What can hang from each mark
J801: J48 J332 J870
J477: J83 J887
J83: J323 J477 J841
J870: J801
J841: J83 J870
J323: J83 J887
J887: J323 J477

Every row comes from one small tree of marks. Brackets hold a mark, then the marks that hang from it, in the order of their numbers. Every link used is in the known rows. Which tree was each row made from?
Known rows
[J83 [J841 [J870 [J801 J48 J332]]]]: [-0.704 -1.046  0.924 -3.531 -1.084  0.098 -0.240  0.909  0.225  2.073
 -0.064  1.337 -0.652 -0.466  0.327 -0.405  0.901  0.573  1.127 -0.089
 -0.933  2.171]
[J323 [J83 [J841 J870]] J887]: [ 5.678 -0.491 -2.974  1.185 -1.135 -1.492  0.861  2.558  0.041  2.081
 -0.605 -0.527  0.140 -0.681  2.161  2.094  1.069 -1.360  2.402 -1.090
 -1.581  2.283]
[J477 [J887 [J323 [J83 [J841 J870]]]]]: [ 3.773  0.591 -2.941  0.549 -1.871 -0.199 -0.294  1.648 -0.870 -0.538
 -0.464 -0.541 -0.333 -0.225 -2.703  4.615  0.512 -7.131  2.178 -1.177
  1.726  2.066]
[J841 [J870 J801]]: [ 2.038 -0.149  1.299 -1.574  0.701  1.234 -0.317  0.902  1.885 -0.268
  0.335 -0.417 -2.548 -1.136  0.054 -0.911  0.622  0.812  2.100 -0.050
 -2.966  0.961]
[J323 [J83 J841]]: [ 3.281 -1.279 -3.617  2.507 -0.419 -1.146 -0.735  1.906  0.748  2.245
 -1.235 -0.636 -1.334 -1.148  2.153 -1.521  1.413 -5.273  1.865 -0.920
 -1.947  1.828]
[J323 [J83 J841] [J887 J477]]: [ 4.484  0.494 -1.792  2.399 -1.804 -1.493 -0.429  2.810  0.421  3.942
 -1.021 -0.937 -0.366 -1.187  4.552  0.329  0.550 -2.916  1.669 -0.976
 -0.328  1.914]
[J477 J83 J887]: [ 2.781  1.765 -1.972  0.553  1.079  3.560  0.106  1.017  0.357 -0.303
 -0.467  0.824 -2.032 -0.083  0.957 -1.328  0.379 -4.973  0.943 -0.983
  1.113  1.788]
[J83 [J841 [J870 J801]]]: [ 0.845 -0.097  1.761 -0.984  0.987 -0.038 -0.194  1.840  1.578  0.578
 -0.880  0.131 -1.639 -1.337 -1.145  0.236  1.275  0.998  2.134 -0.771
 -2.153  1.117]
[J841 [J83 J477] [J870 [J801 J332]]]: [ 0.638 -0.426  3.116 -0.701 -1.933  2.121 -1.746  0.071  1.203  0.904
  0.825 -0.828 -2.048 -0.534 -3.811 -2.187  0.607 -0.171  3.371  1.635
 -3.149  2.090]
[J801 J48 J332 J870]: [ 0.520 -3.109 -5.286 -3.510 -1.353  1.215 -2.284 -0.083 -0.399  4.401
 -0.474  1.173 -0.973  0.523  3.284 -4.103  0.371 -1.907  1.227  0.940
 -0.279  1.602]
[J887 [J323 [J83 [J841 J870]]] J477]: [ 2.888  0.622 -0.907  1.498 -2.309 -0.801 -0.304  1.986 -0.538  0.724
  0.414 -1.051 -0.663 -1.230  0.676  4.734  0.449 -7.250  2.227 -0.925
 -1.065  1.867]
[J870 [J801 J332]]: [ 0.886 -0.709 -1.036 -0.642 -1.085  1.694 -1.143  0.359  2.057  1.980
 -1.114  0.422 -2.737 -1.126  1.615 -5.249  0.203  0.151  2.425  0.186
 -1.343  1.682]
[J841 [J83 J323] [J870 [J801 J48]]]: [ 0.677  0.366  0.462 -3.570  0.165  1.185 -1.310  2.186 -0.031 -3.139
  2.370  0.635 -1.941 -1.047 -5.056 -2.190  0.992  1.101  0.736  0.958
 -1.355  2.493]
[J323 J83 [J887 J477]]: [ 5.688  0.800 -2.625  1.927 -1.726 -0.321 -0.794  1.793  0.568  2.719
 -0.231 -1.129 -1.318 -1.058  5.010 -0.951  0.016 -3.152  1.850 -0.195
 -0.851  1.790]
[J841 J83 [J870 [J801 J332]]]: [ 1.259  0.033  1.163 -1.359 -1.906  2.786 -0.999  0.728  0.935  0.149
  0.703  0.136 -1.915 -0.939 -2.883 -3.468 -0.072 -0.354  2.721  0.868
 -2.665  2.119]
[J323 [J887 [J477 [J83 [J841 J870]]]]]: [ 2.924  1.789  1.481  1.282  0.603  0.968  1.792  3.065 -0.038  1.609
 -0.452  0.668 -0.049 -0.550  3.111  4.471  0.070 -0.685  1.332 -1.563
 -0.446  2.123]
[J83 [J477 J887] [J841 J870]]: [ 1.766  0.209  2.092  0.506  0.172 -0.232 -0.205  1.311 -0.194  0.844
 -1.065 -0.213 -0.577  0.731 -3.159  4.713  1.343 -2.941  2.438 -0.540
 -0.092  1.596]
[J841 [J83 J477] [J870 J801]]: [ 1.738 -0.090  3.570 -1.129  0.114  2.029 -2.006  0.584  1.464 -0.521
  1.144 -1.537 -2.452 -1.045 -4.646 -1.168  1.082  0.236  2.705  1.230
 -3.186  0.990]
[J841 J870]: [ 2.661 -0.910 -1.721  0.433  0.685  0.420  0.448  1.209  0.616 -0.034
  0.603 -0.697 -1.892 -0.711  0.117  0.480  0.810 -1.874  2.422 -0.319
 -4.085  1.337]
[J801 J48]: [ 1.666 -2.013 -3.567 -1.223  1.345 -0.069 -0.509  0.923 -0.020  0.959
  0.846  0.058 -1.975 -0.592  2.036 -3.153  1.477 -2.191  0.578  0.048
 -2.490  1.394]
[J841 [J83 J323]]: [ 1.468 -0.532 -3.962  1.390  0.646  1.057 -0.906  2.948  0.287 -2.246
  0.579  0.061 -2.406 -1.155 -3.986 -4.097  0.807 -1.741  2.081  0.624
 -2.037  2.385]
[J801 J332]: [ 1.593 -1.750 -3.964  1.077 -1.174  0.981 -0.248  0.722  0.959  1.784
 -0.695 -0.086 -1.862 -0.556  2.094 -3.625  0.330 -2.467  2.518  0.179
 -2.542  1.891]
[J323 J887]: [ 3.790 -1.250 -3.877  1.242  0.932 -0.156  0.668  1.943  0.995  1.728
 -0.494 -0.295 -1.522 -0.790  2.545 -2.544  0.508  1.403  2.092 -0.391
 -1.481  1.505]

Which tree is each row?
[ 2.504 -1.273 -2.964  1.184  0.469 -1.200 -0.114  2.619  0.930  0.083
 -0.702 -1.034 -2.127 -0.437 -1.020 -0.943  0.970  2.896  2.605  0.427
 -0.065  2.744]
[J83 [J323 J887] J477]
[ 1.412  0.283 -1.567  1.082 -0.894  2.329 -1.818  0.747 -0.388 -0.859
  0.432 -1.587 -2.030 -0.087 -6.965 -0.334  0.559 -4.528  2.465  0.823
  1.157  1.460]
[J841 [J83 [J477 [J887 J323]]]]
[ 2.091  1.315  0.647 -0.053 -0.601  1.538 -1.313  2.063 -0.799 -3.148
  1.017 -0.413 -1.368  0.592 -8.228  2.337  0.719 -3.047  2.586  0.903
 -0.120  2.722]
[J841 [J83 J323 [J477 J887]] J870]
[-0.007 -1.120 -1.433 -2.940 -1.133  1.310 -0.871  0.006  1.005  2.064
  0.218  0.675 -2.193 -0.680  2.251 -5.294  0.548 -0.421  0.976  0.443
 -0.842  1.800]
[J870 [J801 J48 J332]]
[ 0.190  0.285 -2.853  1.244  1.858  0.985  1.056  3.428  0.717 -0.970
 -1.350  1.154 -1.802 -1.201 -0.352 -0.462  1.035 -3.000  1.209 -1.378
  0.165  2.999]
[J477 [J83 J323 J841]]
[ 4.991 -0.968 -1.101  1.193 -1.230 -2.174 -0.047  1.801  0.243  2.935
 -0.563 -1.391 -0.012 -0.352  1.671  3.942  1.146 -1.632  2.922 -0.431
 -1.238  2.424]
[J323 [J83 J477 [J841 J870]] J887]
[ 1.336  1.035 -0.849  0.747  0.016  1.640 -1.757  1.992 -0.222 -2.241
  0.144 -0.556 -2.152  0.272 -7.228 -0.891  0.916 -3.057  2.226  0.897
  1.212  2.515]
[J841 [J83 J323 [J477 J887]]]
[ 0.791 -0.242  0.749 -3.782 -1.674  2.653 -1.341  0.408 -0.045  0.267
  2.015  0.567 -1.208 -0.385 -2.362 -3.561  0.209 -0.275  1.287  1.296
 -2.295  2.028]
[J841 J83 [J870 [J801 J48 J332]]]
[ 1.072 -1.696  0.942  0.713  0.633 -1.596  0.177  1.560  0.577  1.389
 -0.324 -1.072 -1.069 -0.260 -1.412  3.490  1.714 -1.717  3.026 -0.287
 -2.830  1.596]
[J83 J477 [J841 J870]]
[ 1.157 -0.281  1.015 -1.634 -1.502  1.755 -0.382  0.267  1.576  0.739
  0.030  0.726 -2.110 -0.784  0.835 -1.893  0.038  0.419  2.820  0.133
 -2.383  1.790]
[J841 [J870 [J801 J332]]]
[ 3.652  1.534 -0.819  1.644  0.425  2.248  0.770  2.127  0.926  1.845
 -0.153  0.166 -1.286 -0.849  5.066 -0.258 -0.362 -1.478  1.053 -0.686
  0.029  1.893]
[J323 [J887 [J477 J83]]]
[ 2.439 -0.752 -2.670  1.378  0.088  0.202 -0.560  3.040  0.442 -0.441
  0.385 -0.643 -1.607 -0.645 -4.357 -2.068  0.822  1.780  2.753  1.058
 -0.400  2.865]
[J841 [J83 [J323 J887] J477]]
[ 3.480  0.416 -3.221  1.832 -2.217  0.206 -1.403  1.216  0.359  0.768
  0.440 -1.817 -2.360 -1.498  2.526 -0.264  0.298 -7.237  1.795 -0.210
 -1.154  1.563]
[J887 [J323 J83] J477]
[ 1.010  2.584  3.704 -1.221  0.805  2.939  0.318  1.422  1.208 -0.554
 -1.104  1.532 -1.196 -0.388 -1.079  2.443  0.345 -2.193  0.937 -1.441
  2.224  1.771]
[J477 [J83 [J841 [J870 J801]]] J887]
[ 2.335  1.367 -0.196  1.695  0.601  1.162  1.257  2.890  0.656  2.799
 -1.243  0.161 -0.372 -0.990  4.089  1.286  0.170 -0.991  1.056 -1.523
  0.472  2.072]
[J323 [J887 [J477 [J83 J841]]]]
[ 1.613  1.535 -1.204  1.193  1.337  2.437  0.312  2.014  0.408  0.591
 -1.660  1.272 -0.943 -0.158 -0.022  0.470  0.899 -5.458  0.859 -1.808
  1.950  1.844]
[J477 [J83 J841] J887]
[ 1.812 -0.234 -0.087  0.686 -0.017  0.853 -0.528  2.307  0.049 -2.647
  1.644 -0.654 -1.868 -0.509 -6.548  1.110  1.168 -1.679  2.938  1.233
 -2.561  2.574]
[J841 [J83 J323 J477] J870]
[-0.602 -0.009  3.202 -0.737  0.681 -1.170 -0.542  2.401  1.485 -1.167
 -0.900 -0.223 -2.024 -1.123 -4.082  2.380  1.674  2.856  2.497 -0.044
 -0.733  2.468]
[J83 J323 J477 [J841 [J870 J801]]]
[ 3.801  0.505  0.579  0.747 -1.396 -0.780 -0.884  0.973 -0.146  1.372
 -0.662 -1.018 -0.534  0.436 -1.655  4.954  1.292 -6.196  2.371 -0.362
  0.258  2.062]
[J323 [J83 [J477 J887] [J841 J870]]]
[ 4.497 -1.370 -2.509  2.394 -0.838 -2.313 -0.658  1.989  0.844  3.943
 -1.343 -1.666 -0.928 -0.623  2.335  0.424  1.390 -1.640  2.651 -0.286
 -0.214  2.251]
[J323 [J83 J477 J841] J887]
[ 3.439  1.675 -0.258  0.194 -0.818  0.667  0.136  3.803 -0.485 -1.152
  1.354  0.055 -0.607 -0.573 -3.157  1.755 -0.313  0.892  2.178  0.536
 -1.585  2.648]
[J841 [J83 [J323 [J887 J477]]] J870]
[ 2.288  0.314 -0.019  1.200 -0.316  1.848 -2.015  0.797 -0.053  0.242
  0.213 -1.290 -1.884  0.368 -4.816 -1.456  0.942 -3.904  2.283  0.797
 -0.392  1.361]
[J841 [J83 [J477 J887]]]
[-0.025 -0.194 -1.477  1.615  0.137 -0.438 -0.817  1.403 -0.122  0.359
 -1.444 -1.038 -1.367  0.086 -4.410  2.470  1.025 -3.581  2.369 -0.717
  2.608  1.757]
[J83 [J477 [J887 J323]] J841]
[ 1.710  1.950 -2.444  0.458  1.102  3.048  0.352  2.197  0.607 -2.574
 -0.770  1.253 -2.308 -0.139 -1.000 -0.764  0.279 -4.068  0.882 -1.030
  2.475  2.827]
[J477 [J83 J323] J887]
[ 1.820  1.016  0.065  1.027 -0.137 -1.559  1.347  4.320 -0.185  0.325
 -0.542  0.464  0.050 -0.537 -0.521  4.471  0.225  2.017  2.195 -0.972
 -0.103  2.835]
[J83 [J323 [J887 J477]] [J841 J870]]
[ 1.027 -1.112 -2.275  1.710  0.489 -2.265  0.643  3.522  0.607  0.990
 -1.530 -0.341 -1.174 -0.580 -1.758  0.773  1.281  3.013  2.550 -0.389
  0.853  2.944]
[J83 [J323 J887] J477 J841]
[ 1.616  0.387 -3.952  1.637  1.616  0.369  1.954  3.911  0.711 -0.230
 -1.633  1.152 -1.032 -0.969  0.777 -0.088  0.357  0.913  1.263 -1.531
  1.853  3.296]
[J477 [J83 [J323 J887] J841]]
[ 5.039  1.157 -0.268  1.785 -1.762 -1.549  0.194  2.719  0.018  3.019
 -0.140 -0.616  0.253 -0.826  3.409  3.929  0.476 -2.900  2.025 -0.948
 -1.264  1.928]
[J323 [J83 [J841 J870]] [J887 J477]]
[ 1.143 -0.154 -1.977  0.639 -0.377  0.930 -0.991  0.481  0.007 -0.314
 -0.361 -1.242 -2.420  0.122 -3.334  0.958  0.667 -4.014  2.227 -0.172
  1.731  1.475]
[J83 [J477 [J887 J323]]]
[-0.069  0.345 -0.481  1.200  0.727 -0.920 -0.921  2.736  0.366 -0.188
 -1.763 -0.140 -1.569  0.230 -4.283  2.065  1.598 -2.024  2.048 -0.541
  2.291  2.522]
[J83 J323 [J477 J887] J841]
[ 4.312 -0.898 -2.178  1.378 -1.055 -1.055  0.106  1.805  0.268  1.145
 -0.197 -0.553 -0.425 -0.933  1.321  1.766  1.617 -5.244  2.290 -0.966
 -3.268  1.929]
[J323 [J83 [J841 J870]]]
[ 1.023  0.905  0.699 -1.154  0.038  1.858 -0.921  2.656  1.110 -3.579
  0.997  0.097 -2.459 -1.430 -6.248 -2.184  0.472  1.237  2.207  0.497
 -1.801  2.215]
[J841 [J83 J323] [J870 J801]]
